In the rows, zero is written as 128.
Known rows, with every way that one mark hangs from another:
liku(lizaf silev(tumusum(gekal))): [115 130 129 143 119 148 117 132 142 134 120  83 108 105 123 137  77 132
 131 134 146 123 139 181 122 130 119 147]
mokos(mebago): [132 127 131 126 129 129 138 128 137 127 127 116 129 121 132 130 121 135
 132 124 121 123 118 139 130 122 124 132]
tumusum(kodegum mokos silev): [121 129 159 140 116 140 139 128 132 122 120  82 120 117 125 132  84 161
 126 127 126 123 119 198 139  99 121 148]
mokos(mebago(rukev)): [130 128 121 130 128 136 137 125 140 137 124 123 135 120 125 122 128 125
 132 123 118 127 110 144 131 120 127 134]
mebago(mitadez(lizaf) mokos rukev): [124 119 106 138 140 140 121 123 133 151 138 155 161 124 114 118 158 116
 130 122 113 128  88 116 128 149 134 134]
kodegum(tumusum(gekal)): [127 134 151 133 119 143 123 124 133 129 119  86 114 128 122 129  89 134
 126 129 127 130 135 173 132 106 126 136]
liku(lizaf(gobob) silev): [117 119 111 144 133 122 113 138 153 151 124 124 131 103 126 129 125 120
 132 133 135 123 129 124 114 153 124 133]
gekal(tumusum): [127 127 139 141 131 134 120 126 122 118 126 108 129 120 124 126 112 140
 126 130 130 128 120 146 132 130 125 131]
gekal(tumusum(kodegum mokos(mebago) silev(liku))): [114 129 171 159 113 143 136 127 131  98 117  52 116  98 121 137  59 196
 129 123 124 110 107 252 139  95 115 159]
mitadez(lizaf(gobob) mebago(rukev)): [122 117 108 152 136 142 107 126 142 167 132 137 156 117 116 116 151 101
 126 128 122 135  89  93 128 151 132 130]
gekal(tumusum(kodegum mokos silev(liku(lizaf)))): [104 122 167 165 115 133 121 134 128 107 119  65 109  91 120 133  75 177
 121 125 129 113 125 243 131 105 115 154]
silev(liku(lizaf(gobob)) tumusum(mokos)): [ 99 112 126 156 124 120 124 140 144 154 116 101 117 100 126 135  95 140
 127 130 133 114 121 180 113 128 118 140]
tumusum(mokos): [126 123 137 126 122 128 132 130 129 135 123 122 128 124 129 128 118 137
 126 126 124 124 120 155 134 115 126 135]
gekal(tumusum(kodegum)): [127 131 145 146 132 141 126 120 118 113 128  78 118 120 121 128  95 148
 123 132 132 123 121 169 130 127 122 137]
mitadez(lizaf(gobob)): [125 117 119 146 138 122 112 129 145 156 130 120 146 123 128 126 130 113
 128 130 123 126 106 100 123 149 128 125]
kodegum(tumusum(mokos)): [123 121 150 134 123 134 133 131 128 137 119 104 120 122 123 129  96 145
 127 126 122 128 123 175 136 103 125 140]
rukev(mebago(mitadez mokos)): [128 125 112 127 139 136 138 126 127 143 138 157 157 129 115 123 158 134
 132 121 118 128  91 125 122 139 132 133]
silev(tumusum): [121 126 128 138 128 139 133 128 126 131 125 108 120 125 125 134 100 135
 131 133 137 128 125 144 127 126 125 134]
gekal(tumusum(silev)): [122 128 154 149 123 139 121 129 129 107 121  99 132 112 121 127  97 157
 129 130 129 132 118 167 140 117 124 137]
tumusum(gekal mokos(mebago(mitadez)) silev(liku)): [116 131 160 144 105 144 135 130 150 120 113  75 127 104 122 132  71 174
 131 118 115 111 103 237 137  91 120 155]
rukev(mebago(mitadez(lizaf(gobob liku)) mokos)): [127 110  96 143 145 127 112 128 155 175 139 155 171 124 115 121 163 104
 139 130 115 130  68  88 114 168 134 131]
kodegum(tumusum(mokos(mebago(mitadez)) silev)): [121 119 164 146 122 147 145 135 145 134 114  82 131 105 119 127  72 168
 135 120 109 123  96 208 143  88 121 152]
gekal(tumusum(mokos)): [125 122 147 139 125 134 125 128 123 126 121 101 129 115 124 126 101 149
 124 128 126 124 112 173 138 117 123 138]
tumusum(gekal kodegum mokos(mebago(rukev)) silev): [125 137 162 139 106 156 144 120 151 130 112  52 122 110 121 127  67 156
 127 124 117 120 105 238 145  81 119 157]
mitadez(lizaf): [128 121 127 138 133 129 117 128 129 137 134 125 137 125 128 128 129 121
 127 126 125 128 116 118 131 138 128 130]
lizaf(mitadez): [126 123 130 133 131 125 118 130 132 143 129 137 121 117 125 124 147 109
 122 133 124 125 128 115 119 133 128 127]
liku(lizaf(gobob mitadez(mebago(rukev))) silev): [113 114 103 155 135 138  97 138 155 177 126 147 134  87 111 116 165  89
 123 136 130 128 111 104 110 159 128 136]
mokos(mebago(mitadez(lizaf(liku)) rukev)): [131 114 109 144 137 140 117 127 154 157 129 123 146 114 120 118 131 102
 138 126 111 128  81 127 128 141 131 138]
kodegum(tumusum(mokos silev(liku))): [108 124 164 151 108 135 128 134 131 115 113  97 117 110 118 135  79 176
 130 123 125 124 127 220 137  90 123 151]

Rows:
[121 114  99 136 134 134 102 127 154 175 130 180 148 112 111 116 195  81
 131 142 119 137  95  73 111 161 136 128] | lizaf(gobob liku mitadez(mebago(mokos rukev)))
[129 125 117 136 134 142 139 126 142 145 125 121 142 116 119 117 125 124
 132 122 113 123  95 146 129 124 128 135] | mokos(mebago(mitadez rukev))
[119 121 105 148 128 138 112 132 157 151 118 109 125 115 122 138  91 123
 145 147 147 130 116 129 115 154 126 141] | lizaf(gobob liku(silev(tumusum)))
[111 116 122 153 131 149 107 139 134 152 130 126 111  89 115 132 128 113
 126 138 143 126 126 133 114 148 123 144] | liku(lizaf(mitadez(mebago)) silev(tumusum))
[116 110 122 147 139 123 104 139 146 172 130 143 128  97 122 118 170  88
 119 134 122 126 117  88 109 152 125 123] | liku(lizaf(gobob mitadez(mebago)))
[125 127 155 144 127 141 130 123 120 121 123  72 118 116 122 128  84 157
 121 130 129 119 114 196 136 113 120 144] | gekal(tumusum(kodegum mokos))
[120 123 163 147 118 139 126 131 130 115 117  93 132 108 122 127  86 166
 127 128 126 128 110 193 146 104 122 145] | gekal(tumusum(mokos silev))
[120 128 170 153 119 146 131 126 126 111 118  63 121 109 120 130  69 174
 125 129 128 122 111 216 144 101 119 151] | gekal(tumusum(kodegum mokos silev))
[105 112 113 146 135 118 103 138 141 156 135 170 134  96 118 127 190 110
 121 131 121 118 118 104 101 160 127 128] | silev(liku(lizaf(gobob mitadez(mebago(mokos)))))
[102 118 133 160 119 137 104 139 138 141 126 145 122  87 110 119 159 117
 119 127 123 127 122 156 119 126 127 141] | tumusum(silev(liku(lizaf(mitadez(mebago(rukev))))))
[123 137 169 137 106 148 134 122 139 120 116  57 114 119 124 133  66 159
 124 128 127 121 123 222 142  89 120 151] | tumusum(gekal kodegum mokos silev)
[122 123 113 130 132 143 116 125 128 152 136 177 143 115 111 118 192 104
 123 130 118 134 106  99 122 143 134 131] | lizaf(mitadez(mebago(mokos rukev)))
[124 113  88 158 137 141  97 130 166 174 125 129 153 110 112 119 126  98
 140 137 128 130  85 109 119 168 134 140] | mebago(mitadez(lizaf(gobob liku(silev))) rukev)
[108 118 117 148 129 109 114 138 145 143 124 127 124 107 128 128 135 125
 126 128 128 117 132 137 108 144 124 127] | silev(liku(lizaf(gobob)))
[126 109 107 150 141 126 104 131 157 167 129 124 148 120 123 121 130  98
 135 135 120 128  90  93 118 161 131 128] | mebago(mitadez(lizaf(gobob liku)))
[125 114 103 145 148 131 122 127 143 170 140 150 175 124 115 121 160 119
 132 123 113 125  69  97 118 160 132 130] | rukev(mebago(mitadez(lizaf(gobob)) mokos))
[115 113 113 151 136 132  98 140 151 168 129 141 128  89 117 124 157  99
 124 137 132 124 120 100 108 161 125 133] | liku(lizaf(gobob mitadez(mebago)) silev)
[125 116  97 141 134 140  94 129 153 155 138 159 158 115 117 134 157 113
 142 138 132 134  93  83 120 179 134 139] | mitadez(lizaf(gobob liku(silev)) mebago(mokos))
[112 137 165 150 104 143 118 127 137 106 114  78 110 117 117 135  72 165
 129 126 129 127 138 217 133  93 124 148] | kodegum(tumusum(gekal silev(liku)))
[113 141 143 149 113 150 128 118 125 114 121  55  96 124 121 141  61 156
 125 133 143 115 136 216 121 113 120 148] | silev(liku tumusum(gekal kodegum))
[124 129 152 142 116 148 149 125 144 130 117  78 128 108 121 127  85 158
 130 123 117 121 101 214 142  90 120 154] | tumusum(kodegum mokos(mebago(rukev)) silev)
[127 117 104 132 131 144 104 124 136 150 140 171 154 124 115 122 178 100
 134 130 121 141  92  94 130 156 137 136] | mitadez(lizaf(liku) mebago(mokos rukev))
[129 118 116 145 139 143 127 126 143 153 131 118 151 114 120 117 127 117
 131 119 109 123  83 136 132 133 129 137] | mokos(mebago(mitadez(lizaf) rukev))
[128 109 101 152 141 134 113 128 168 176 125 119 155 111 120 115 130  95
 139 130 110 127  71 110 121 153 130 134] | mokos(mebago(mitadez(lizaf(gobob liku)) rukev))
[106 112 120 154 133 107 104 140 148 158 125 134 118  97 125 125 154 105
 120 133 124 114 132 124 100 148 124 125] | silev(liku(lizaf(gobob mitadez)))
[128 113 117 150 144 130 123 130 155 162 130 107 153 113 126 123 120 120
 133 124 111 118  81 114 123 148 125 130] | mokos(mebago(mitadez(lizaf(gobob))))
[112 130 152 157 117 134 116 130 126  96 121 101 125 109 119 132  95 173
 129 127 132 125 124 192 133 117 124 142] | gekal(tumusum(silev(liku)))
[124 121 110 134 134 147 114 123 126 145 142 166 159 123 114 122 174 115
 127 123 119 136  94 102 133 148 135 135] | mitadez(lizaf mebago(mokos rukev))
[122 128 125 143 117 150 102 127 152 145 118  95 103 109 118 137  91 110
 135 149 146 128 129 158 116 137 125 147] | lizaf(liku(silev(tumusum(gekal))) mitadez)
[113 131 150 150 109 144 143 125 140 119 116  79 122 105 119 132  82 173
 130 120 119 114 106 239 136  91 120 158] | tumusum(kodegum mokos(mebago(rukev)) silev(liku))
